Known rows, with every step that occurs:
vada > lebidet: [-5, -1, 5, -1, 0, 8, 6, -3, -11, -3, -1, -18, 29, 2, -7, 18, -14, 7, 5, -7, -2, -7, -6, -4, -9, 8, -3, -3, -6, 2, -13, 0, 5, -26, -2, 0, 9, 0, 18, 2, -14, 2, 2, -20, 10, -2, 1, 8]
nabili > fogege > fuza: [2, -4, -2, 3, 6, -8, 9, -4, 9, -50, 4, 10, 10, 4, -6, -6, 10, -1, -1, 20, -9, 8, -3, -1, -8, 0, 10, -1, 4, 2, 8, -1, -2, 8, 1, -3, 3, -13, 7, 17, -37, 0, 3, -12, -9, 5, 17, 7]
lebidet > fuza: [-8, 5, 10, 0, 11, -3, 9, -2, -4, 9, 0, 2, 23, 4, 6, 20, -2, -8, -1, -3, 2, 18, -8, 1, -13, 13, -7, 2, 1, -1, -3, -2, -4, -2, 6, 3, 5, -2, 6, -2, -28, -10, -7, -34, 2, 4, 13, 7]
fogege > fuza: [-3, -1, 20, 3, 6, -3, 5, 0, -2, -22, 1, -3, 0, 5, -7, 19, 2, 1, 0, -4, -1, 18, -4, 6, -8, 10, -9, 0, -2, 2, -2, -1, -2, 7, -6, 0, 2, -5, 4, -8, -49, -11, 6, -35, -2, 6, 14, 6]
nabili > fogege > fuza > lafe > vada: [8, 0, -5, 2, 6, -1, 5, -3, 14, -89, 4, 14, 28, 3, -10, -9, 6, 2, 1, 21, -6, 21, -1, 0, -7, -2, 7, 0, -2, 1, 9, 1, 2, -1, 3, -13, -3, -12, 9, 18, -31, 0, 6, -30, -10, 4, 14, 9]
lafe > nabili > fogege > fuza: [7, -2, 11, -3, 16, 3, 18, -8, 10, -38, 3, 19, 25, 5, 18, -19, 17, 4, 1, 20, 2, -40, -5, -1, 0, -11, 6, -4, -2, 0, 13, -7, 0, 29, 2, 2, 9, -14, 2, 17, -35, -12, 3, 9, 2, -4, 13, 8]
lafe > vada > lebidet: [-7, 1, 19, -1, 2, 10, 2, -3, -4, -39, -1, -9, 36, -2, -5, 33, -20, 11, 4, -3, -2, 38, 5, -4, -8, 2, 2, -3, -6, 0, -10, 3, 7, -27, 2, -13, -5, 2, 27, 7, -13, 6, 0, -75, 0, -3, 4, -3]
fogege > fuza > lebidet: [-8, -3, 6, 4, 2, -9, 6, 3, -6, 11, 3, -1, -16, 7, 0, 32, 2, 3, -3, -8, -3, 9, 5, 7, -6, 9, -9, 4, 6, 3, -12, -1, -3, 17, -9, 2, 0, -6, -1, -7, -40, -14, 1, -19, -4, 6, 16, 4]
lafe > vada: [-3, 2, 16, -1, 2, 4, -3, -1, 4, -36, -1, 4, 16, -3, 0, 20, -10, 7, 1, 2, -1, 43, 9, -2, -2, -3, 5, 0, -2, -1, -1, 2, 3, -10, 3, -13, -12, 3, 15, 6, -3, 4, -2, -61, -7, -1, 3, -8]
lebidet > vada > fogege > fuza > lafe: [5, -6, -3, 12, -1, 3, 8, 4, -11, -1, -3, -13, 24, 7, -12, 10, -15, -2, -1, -16, 6, -35, -8, 3, 27, 10, -16, -4, -1, -2, -3, -4, 4, -8, 1, -3, 28, -5, -3, -8, -29, -13, 2, 25, 14, 7, 5, 19]
vada > lebidet > nabili > fogege > fuza > lafe: [-9, 6, -2, -5, -5, 6, -5, -3, -6, -36, 2, -23, 29, 6, -24, 19, -7, 3, 5, 4, -12, 28, -11, -1, -18, 13, 2, -6, -5, 1, -16, 4, 4, -37, -7, -2, 9, -2, 21, 7, -22, 6, 4, -42, 7, -2, 6, 14]
vada > fogege: [-7, 5, 0, 6, 0, 8, 2, 0, -8, 6, -1, -16, 37, 2, -16, 8, -5, 3, 0, -14, 0, 0, -6, -4, -3, 5, -12, -4, -5, -4, -8, 1, 1, -9, -3, 0, 12, 5, 0, -7, -8, -8, -3, -10, 6, -3, 6, 11]
lebidet > nabili > fogege: [-10, 7, -10, -6, -9, -6, -16, -2, 5, -10, 3, -7, -14, 3, -16, 0, 9, -6, -1, 19, -17, 43, -4, 1, -11, 4, 14, -5, 7, -2, -5, 5, -3, -13, -6, 3, -1, 2, 6, 13, 7, 12, -2, -17, -5, -1, 4, 3]
nabili > fogege: [5, -3, -15, 1, 3, -5, 5, -4, 10, -34, 3, 13, 9, 0, 0, -21, 9, -1, 0, 23, -8, -3, -1, -5, -2, -7, 15, -1, 5, 0, 9, 0, -1, 5, 6, -3, 1, -9, 5, 22, -2, 8, -1, 12, -8, 1, 7, 2]
fogege > fuza > lafe > nabili: [8, 4, 13, -1, 9, 7, 8, 1, 5, -62, 3, 6, 29, 7, -3, -2, 6, 4, 1, -1, 7, -8, -6, 8, -4, 3, -15, 0, -11, 1, 5, -2, 3, 8, -5, -7, 4, -8, -3, -7, -45, -19, 10, -22, 4, 2, 8, 13]
lebidet > fuza > fogege: [-11, 0, 11, -1, 8, -12, 9, 2, -7, 19, 0, 3, -9, 5, 21, 24, 0, -7, -1, -9, 0, 11, -10, 3, -12, 12, -6, 5, 6, 1, -9, -2, -6, 1, 0, 8, 6, 1, 7, -4, -22, -12, -5, -24, 2, 6, 14, 2]
vada > fogege > fuza > lebidet > nabili: [-17, 7, 5, 6, -2, 1, -1, 2, -14, 19, 1, -22, 19, 7, -22, 35, -3, 3, -3, -19, -5, 22, -4, 2, -10, 16, -17, -2, 0, -3, -21, 2, -2, -2, -12, 3, 12, 3, 1, -14, -33, -15, -3, -32, 3, 0, 16, 14]
lafe > nabili > fogege: [9, -1, 2, -4, 14, 5, 15, -8, 12, -28, 2, 21, 25, 2, 22, -28, 17, 4, 1, 22, 2, -48, -2, -4, 4, -16, 10, -4, 0, -1, 15, -6, 0, 26, 6, 2, 8, -11, 0, 22, -12, -6, 1, 26, 2, -7, 5, 5]
fuza > lebidet > nabili: [-16, 4, -19, -4, -12, -9, -14, 5, -7, 58, 2, -9, -39, 4, -2, 29, 4, -2, -5, -4, -10, 18, 9, 4, -4, 4, 1, 3, 13, -1, -22, 3, -4, 5, -11, 7, -4, 5, -3, 0, 20, 1, -7, 4, -3, -1, 1, -3]

Rows:
[-2, 9, 5, 7, 2, 10, 3, 2, -6, -36, 0, -16, 51, 6, -26, 11, -5, 4, 1, -17, 2, 9, -9, 1, -8, 14, -22, -3, -12, -2, -8, 2, 2, -13, -6, -6, 13, 1, -1, -14, -37, -17, 4, -30, 6, 1, 11, 19]  vada > fogege > fuza > lafe
[4, 4, 16, 2, 5, 5, 0, 2, 5, -78, 2, 2, 27, 4, -13, 14, -4, 5, 1, -3, 2, 35, 0, 8, -8, 8, -12, 2, -10, 2, 0, 2, 4, -9, -4, -15, -6, -4, 5, -7, -42, -11, 9, -60, -3, 5, 9, 8]  fogege > fuza > lafe > vada
[5, 4, 8, 1, 4, 3, 2, 3, 3, -60, 2, 0, 20, 6, -14, 5, 1, 2, 1, -4, 3, 14, -5, 8, -7, 10, -14, 2, -9, 2, 1, 1, 2, -4, -6, -9, 1, -6, -1, -10, -40, -14, 9, -29, -1, 6, 8, 11]  fogege > fuza > lafe
[9, -1, -10, 2, 5, -3, 7, -2, 13, -77, 4, 12, 23, 4, -10, -17, 10, 0, 1, 20, -6, 6, -4, 1, -7, -1, 6, 1, -1, 2, 9, 0, 1, 0, 2, -9, 2, -13, 4, 15, -32, -2, 6, -9, -7, 6, 12, 11]  nabili > fogege > fuza > lafe
[-13, -1, 13, -2, 5, 0, 13, -1, -17, 10, -1, -16, 23, 5, 8, 34, -14, 2, 4, -13, -1, 1, -13, -2, -17, 16, -7, 0, -1, 3, -20, -1, 1, -26, -2, 6, 13, 0, 23, 0, -30, -7, -2, -37, 12, 2, 12, 9]  vada > lebidet > fuza > fogege
[-11, 7, -1, -5, -6, -7, -14, -2, 3, -21, 3, -9, -13, 6, -20, 11, 10, -6, -2, 17, -17, 51, -6, 3, -14, 8, 10, -6, 6, -1, -7, 4, -3, -9, -9, 2, 1, -2, 7, 9, -16, 7, 1, -34, -6, 1, 10, 6]  lebidet > nabili > fogege > fuza
[-15, 2, 6, 1, -3, -9, -4, 3, -7, 18, 3, -9, -26, 8, -8, 40, 3, 0, -4, -6, -8, 31, 3, 9, -10, 12, -7, 1, 8, 2, -17, 1, -4, 10, -14, 4, 0, -2, 0, -8, -35, -10, 1, -33, -4, 4, 15, 4]  fogege > fuza > lebidet > nabili
[-1, -5, -11, 4, 4, -11, 9, -3, 6, -27, 5, 12, -2, 5, -1, 3, 10, 0, -2, 18, -10, 2, 2, 0, -6, -2, 9, 2, 9, 2, 0, -1, -3, 16, 0, -1, 1, -13, 5, 18, -31, -2, 0, -2, -10, 6, 18, 6]  nabili > fogege > fuza > lebidet
[-13, 4, 4, 9, 2, 2, 6, 2, -12, 14, 0, -17, 25, 7, -16, 31, -4, 4, -2, -19, -2, 6, -3, 1, -6, 14, -19, -1, -1, -2, -16, 0, -1, 3, -9, 2, 12, 1, 0, -13, -37, -17, -3, -24, 3, 1, 17, 14]  vada > fogege > fuza > lebidet
[-11, 3, 12, -1, 8, 6, 13, -4, -14, 3, 0, -16, 46, 5, -2, 33, -15, 2, 4, -9, -1, 6, -12, -3, -17, 17, -9, -2, -5, 1, -15, -1, 2, -27, 3, 2, 14, -2, 22, 1, -34, -5, -3, -43, 12, 1, 11, 13]  vada > lebidet > fuza
[-6, -9, 3, 8, 1, -11, 9, 3, -9, 23, 1, -2, -22, 8, 2, 34, -3, -1, -4, -10, 0, -12, 4, 8, 9, 9, -10, 2, 9, 3, -10, -4, -2, 18, -6, 2, 9, -8, -2, -7, -42, -14, 1, 3, 1, 9, 13, 6]  fogege > fuza > lebidet > vada
[-1, 9, 9, 6, 6, 13, 7, 0, -5, -37, 0, -11, 57, 6, -18, 6, -2, 6, 1, -15, 5, -6, -10, 1, -5, 10, -22, -4, -14, -3, -5, 0, 3, -4, -6, -5, 15, -1, -2, -12, -39, -22, 4, -25, 8, -2, 11, 21]  vada > fogege > fuza > lafe > nabili
[1, -10, -14, 6, 4, -13, 11, -2, 4, -18, 3, 11, -6, 6, 1, 4, 7, -2, -3, 16, -8, -12, 2, 1, 5, -1, 8, 1, 12, 2, 2, -3, -3, 16, 2, -1, 7, -15, 4, 18, -32, -2, 0, 14, -7, 7, 16, 7]  nabili > fogege > fuza > lebidet > vada
[-12, 4, 18, 6, 3, 6, 1, 0, -4, -27, 0, -8, 34, 2, -11, 42, -13, 9, -1, -12, -3, 47, 7, -1, -7, 6, -8, -1, -2, -2, -12, 3, 2, -8, -3, -11, -3, 3, 14, -3, -28, -8, -3, -78, -5, -1, 15, 1]  lafe > vada > fogege > fuza > lebidet
[6, 0, -3, 2, 6, 1, 8, -4, 10, -91, 4, 7, 39, 4, -12, -3, 2, 5, 2, 19, -7, 18, -3, -1, -11, 1, 6, -1, -4, 2, 4, 1, 4, -11, 3, -13, 0, -12, 15, 18, -37, 0, 6, -38, -7, 4, 14, 11]  nabili > fogege > fuza > lafe > vada > lebidet
[4, 10, 4, -5, 15, 7, 11, -2, 4, -31, 2, 11, 52, 5, 11, 0, 3, -3, 1, -1, 9, -8, -10, 3, -10, 7, -13, 2, -9, -2, 4, -2, 1, -1, 7, -4, 7, -5, 0, 0, -23, -18, -2, -19, 7, 0, 8, 14]  lebidet > fuza > lafe > nabili
[5, 9, -1, -4, 16, 6, 13, -3, 8, -43, 2, 15, 55, 6, 11, -9, 7, -4, 1, 8, 7, -9, -10, 2, -10, 4, -8, 2, -7, -2, 6, -2, 0, 1, 10, -4, 7, -8, 2, 7, -25, -15, -3, -15, 5, 0, 10, 16]  lebidet > fuza > lafe > nabili > fogege
[-2, 8, 17, -1, 1, 8, -5, 1, 1, -74, 2, -10, 30, 6, -22, 26, -8, 6, 2, -5, -1, 49, -4, 7, -14, 14, -11, -1, -11, 1, -8, 4, 5, -22, -8, -14, -2, -2, 12, -7, -43, -8, 9, -76, 0, 3, 9, 10]  fogege > fuza > lafe > vada > lebidet > nabili
[7, -6, 2, 0, 14, 0, 20, -5, 7, -14, 2, 19, 13, 6, 24, -10, 14, 3, -1, 17, 2, -59, -1, 0, 12, -12, 5, -3, 5, 0, 10, -9, 0, 34, 3, 3, 15, -16, -1, 18, -33, -13, 1, 32, 5, -1, 12, 9]  lafe > nabili > fogege > fuza > lebidet > vada
[-14, 2, -26, -3, -10, -12, -11, 3, -2, 41, 4, -3, -34, 4, -2, 20, 8, -4, -4, 7, -14, 16, 9, 2, -4, 0, 9, 2, 16, -1, -18, 3, -4, 7, -8, 6, -3, 0, -1, 11, 18, 5, -8, 10, -7, -1, 4, -1]  fuza > lebidet > nabili > fogege
[-16, 8, 19, 3, -1, 5, -6, 0, -6, -22, 0, -13, 27, 3, -17, 46, -12, 7, -1, -11, -6, 62, 6, 0, -10, 8, -7, -2, -1, -3, -16, 4, 2, -13, -6, -10, -4, 6, 15, -3, -25, -6, -3, -86, -5, -1, 14, 2]  lafe > vada > fogege > fuza > lebidet > nabili
[-12, 4, -2, -5, -6, 4, -5, -4, -8, -10, 1, -23, 19, 4, -19, 18, -7, 2, 4, 6, -14, 23, -9, -3, -16, 9, 7, -7, -1, 0, -17, 4, 3, -35, -5, 2, 10, 0, 22, 11, -9, 10, 0, -32, 6, -3, 4, 10]  vada > lebidet > nabili > fogege
[-9, 6, 13, 9, 4, 6, 6, 0, -10, -9, 0, -17, 37, 5, -21, 20, -6, 3, 0, -17, -1, 12, -8, 0, -7, 14, -18, -3, -7, -2, -9, 1, 0, -4, -7, 0, 14, 1, 3, -13, -43, -16, 1, -33, 5, 1, 16, 16]  vada > fogege > fuza
[-3, 12, 6, 0, 10, 8, 5, 0, 1, -45, 0, 1, 63, 4, -6, 20, -8, -2, 1, -7, 6, 36, -7, 2, -14, 13, -15, 2, -9, -4, -4, 2, 2, -20, 8, -11, 2, 1, 9, -3, -23, -13, -5, -61, 2, 2, 11, 13]  lebidet > fuza > lafe > vada > fogege
